Known rows, with every step that occurs:
neriz-numub-gada-bidoru-firar-bofe: [  4   0 -16  21 -19 -11  -9 -19 -12 -16   5  18 -10  21  17   5 -21  48
  13   7  20   1 -16  15   5 -10]
neriz-numub-gada-bidoru-favale-gamafud: [-14  -4  -5  -6  -7 -11 -14 -10  -3 -14  -4  -5 -16  45  10  23 -16  68
   9   5  -1  -5 -10  -1   4  -7]
bidoru-favale: [ -3   1  -9  -8   4   1 -12 -10   3  -7  -1 -13  -4  24   4  10  -3  19
   6   2  -8  -4   7   0  -5  -2]
numub-gada-bidoru-firar-bofe: [ -2   3 -17  19  -4 -10  -7 -27  -2 -14   5   6  -9  11  12   6 -19  38
  11   2  15   0 -11  19   0  -4]
gamafud-firar-numub-gada-bidoru-favale: [-16   5  -4   4   2  -7 -10 -23  12   0   4  -9 -17   2  10  11 -12  54
   4   2 -12 -10  -1  11   0  -5]
bidoru-firar-numub-neriz: [ -4  -1   8  24 -26   1  -3 -14   1  -4   3   6  -5   7   9   5   4   5
  -1   3  15  -5  -2   1   1 -13]
bofe-firar-numub: [  0   1   4  18 -25  -3   0 -10   3   6   2   7  -5 -16   5 -13  10  10
   1   3  11   7   2   2  -4  -1]
firar-bofe: [  9  -2 -14  -1  -7  -1  -4  -2  -3 -13  -1  -3   1   7   3  -4  -5  10
   8   2  14   1  -3   1  -2  -4]
favale-bofe-firar: [  5   5   4  -5 -27  -4  -5 -15   1 -11  -2  -1 -12   8  10  -7   1  38
  14   0  22  14   0   7 -12  -6]
numub-neriz: [  1  -5   5   3 -13   1   2   9  -2  -2  -6   5  -2  14   9   2   2   7
   0   3  15  -5  -5  -4   0 -13]
bidoru-favale-gamafud-firar-numub-gada: [-23   3  11 -18  -3   0 -14 -31  15 -11   3 -44 -18  35  -3  21  -6  66
   3   2 -15  -2 -10 -11   0 -11]
gamafud-firar-numub-gada: [-10   5  17   2  -7   2   1 -16   9   3   7 -13 -11  -9   2  -2   0  34
  -4   4 -13  -3 -10   0   5 -12]
bofe-firar-gamafud: [  0   1  -7  -4  -8  -1 -13 -16   0  -1   2 -17  -6  29   1  -9  -1  27
   7   2  35  21  -9  -5  -7   9]
bidoru-favale-bofe-firar: [  1   6  -5 -14 -23  -4 -17 -25   3 -19  -4 -15 -16  31  15   2  -3  56
  20   2  15   9   6   8 -15  -8]
neriz-numub-gada-bidoru-firar-gamafud: [ -7   3  -7  13  -6  -7 -15 -24  -9  -7   9   1 -13  38  10   6 -20  51
   7   5  23  11 -19   7   6   1]
gamafud-favale-bofe: [ -5  -1   8 -27  -9  -2  -8 -16   5 -16  -3 -20 -14  22   0  13  -8  39
  12  -3   1   0   1   0  -4  -6]
neriz-numub-firar-gamafud: [ 10  -6 -19   8   2   0 -10   3 -14 -12   6  -8   6  27  -3 -10 -11   9
   8   4  26  10  -7  -9   2   7]
gada-bidoru-favale: [ -6   1 -20   3   9  -8 -11  -8   4  -4  -2   5  -6  12   9  14 -12  22
   9  -3   2  -7   8  10  -5   7]
bidoru-favale-gamafud-firar-numub: [-19   0   2 -22  -1  -1 -16 -28  15 -12   3 -39 -12  33  -7  27  -4  44
   6  -3  -1   2  -2 -13  -5  -3]
bofe-firar-gamafud-favale: [ -8  -4  -5 -21  -3   0 -17 -26   3  -5   1 -32 -13  46  -5   5  -8  45
  11   0  32  20 -11  -9  -8   9]
gamafud-favale-bofe-firar-numub: [ -5   0  10 -10 -35  -4  -8 -26   9  -9  -1 -13 -18   4   5   1   1  49
  14  -1  12   6   4   3  -8  -6]
bidoru-firar-gamafud-favale-bofe: [-10   2   0 -29  -4   1 -24 -47   6 -23   6 -44 -18  58  -5  20 -17  55
  17  -6  25  16  -7  -3  -7   2]
favale-bofe-firar-numub-gada: [ -2   8  18   7 -40  -5  -1 -20   6  -5   1  -2 -16 -11  15 -19   7  52
   7   6   1   4  -3   9  -1 -16]
gada-numub-firar-gamafud-favale: [ -7 -13 -19  -5  14   3  -8 -13   0 -21   5 -30   2  37 -22   9 -14  13
  12  -2   3  18 -13 -21   5   2]
favale-gamafud-firar-numub-gada: [-19   0  20 -10  -7  -1  -2 -22  13  -4   4 -31 -14  11  -7  11  -2  47
  -3   0  -7   2 -15 -11   4 -10]
gamafud-firar-numub-neriz: [ -5  -1  13   3 -18   2   1  -3   6   0   1  -3  -8   3   7   5   4  19
  -1   1  15  -3  -7  -7  -1 -16]

Rows:
[  3   5  -2 -16 -21  -3 -15 -23   2 -13   1 -21 -13  33   7 -10  -3  47
  15   0  39  25  -6  -2 -12   1] : favale-bofe-firar-gamafud
[-13  -5  16 -10 -17   0  -3  -8  10  -7  -2 -20 -11  23  -2  20   2  31
   0  -3  20   2 -13 -19  -2 -13] : favale-gamafud-firar-numub-neriz
[ 12  -6 -14  16  -4  -2   1   9 -16 -10   2  12   7   1   0  -6  -7  -2
   7   4   9  -1  -1  -2   2  -2] : neriz-numub-firar
[ -7   2  -1  14   4  -8   3  -1   2   5   0  12  -7 -11   9   0  -9  24
  -1   1  -6  -6  -6  12   5   0] : numub-gada-bidoru
[ 15  -6 -29  13   4  -3  -1   1  -7 -18   2  -2  10  -1  -2  -9 -10  -4
  12   1  17  -1   1   2  -4   2] : numub-firar-bofe
[ -5   8  -5  -1 -19 -12 -14 -27   4 -15  -4  -2 -22  21  24   2 -11  79
  20   4   9   2   1  21 -11  -8] : numub-gada-bidoru-favale-bofe-firar
[-12  -1   6 -25   6  -1  -5 -17   7 -10   1 -30 -10  30 -11  24  -8  32
   4  -6  13  12 -13 -13  -6  -1] : favale-gamafud-firar
[ -1  -4   9  16 -24   0   3   9   3   3  -3   9  -1  -7   9  -5  10  -1
  -4   4   8 -10   0  -5   4 -14] : firar-numub-neriz
[-21  -1  -9 -10   4  -9 -14 -26  16  -8   2 -22 -15  21  -2  32 -12  47
   9  -7   8   0   0  -2  -7   5] : gada-bidoru-favale-gamafud-firar-numub
[ -7   3  13  15 -13   0   3  -6   5   7   3  -1  -4 -19   4 -12   6  14
  -7   6 -21 -10  -3   2  10  -9] : firar-numub-gada
[  4   1  14   8 -50  -4  -2  -7   3  -8  -6   8 -13   1  20 -11  11  35
  10   4  27   4   0   3  -8 -20] : favale-bofe-firar-numub-neriz
[ -1   6 -15  -4 -18 -13 -15 -23   4 -15  -4   3 -18  19  19   8 -10  59
  23  -1  22   7   8  18 -18   1] : gada-bidoru-favale-bofe-firar
[  4  -7 -11 -20  -6  -2 -17 -14  -9 -26   2 -28  -8  49  -4   5 -20  48
  21   0  27   9  -6  -9  -3   1] : neriz-numub-firar-gamafud-favale-bofe
[ -5   3  -8  -1   4   2 -16 -30   0  -8   9 -24  -5  37  -4   6  -9  17
   4  -1  25  17  -8  -3  -3   9] : bidoru-firar-gamafud
[-15  -2 -17  -7  15  -6 -20 -38   6  -9   7 -22 -14  43  -5  26 -24  38
  11  -8  29  12  -8   3  -5  18] : gada-bidoru-firar-gamafud-favale
[-16   0  -3 -34   9   0 -18 -27  10 -18   0 -43 -13  53  -7  33 -11  51
  10  -4   5   7  -7 -12 -10  -2] : bidoru-favale-gamafud-firar
[ -9   2   2  24  -6  -9   5  -3   7  11   2  17  -6 -31   9  -8  -2  16
  -5   3 -12 -12  -1  13   9   0] : firar-numub-gada-bidoru
[  0  -5 -14 -23   8  -1 -16 -22   2 -23   2 -40  -6  37  -9   5 -17  38
  18  -6  22   8  -2  -6  -7   8] : numub-firar-gamafud-favale-bofe
[ 11 -11 -28  19  -2  -1   3   2  -8 -28   2   2  11   2  -9  -8  -8  -9
  15   2   4  11  -7  -9   4 -11] : gada-numub-firar-bofe
[ -4 -10 -13 -17   2   1 -11 -20   2 -33   4 -35  -4  40 -16   8 -16  33
  21  -4   7  21 -10 -17   2  -4] : gada-numub-firar-gamafud-favale-bofe
[ -4  -4  15  -8 -46  -4  -6 -17   6 -12  -7  -7 -20  19  14   3   4  56
  14   2  25   0  -2  -1  -7 -19] : gamafud-favale-bofe-firar-numub-neriz
[-11   5  -9  11   8  -6 -14 -32   2  -4   9 -11 -12  26   5   6 -18  42
   4   0  20  11 -15  10   2   8] : numub-gada-bidoru-firar-gamafud
[  3   5   9   5 -38  -5  -3 -16   5  -5   1   3 -12 -13  11 -14   8  30
  10   1  15   9   5   8  -8  -7] : favale-bofe-firar-numub
[ -3   0   6 -23 -22  -3 -10 -25   4 -16  -4 -17 -18  25   4   7  -6  58
  18  -2  18  11  -2   4 -11  -5] : gamafud-favale-bofe-firar
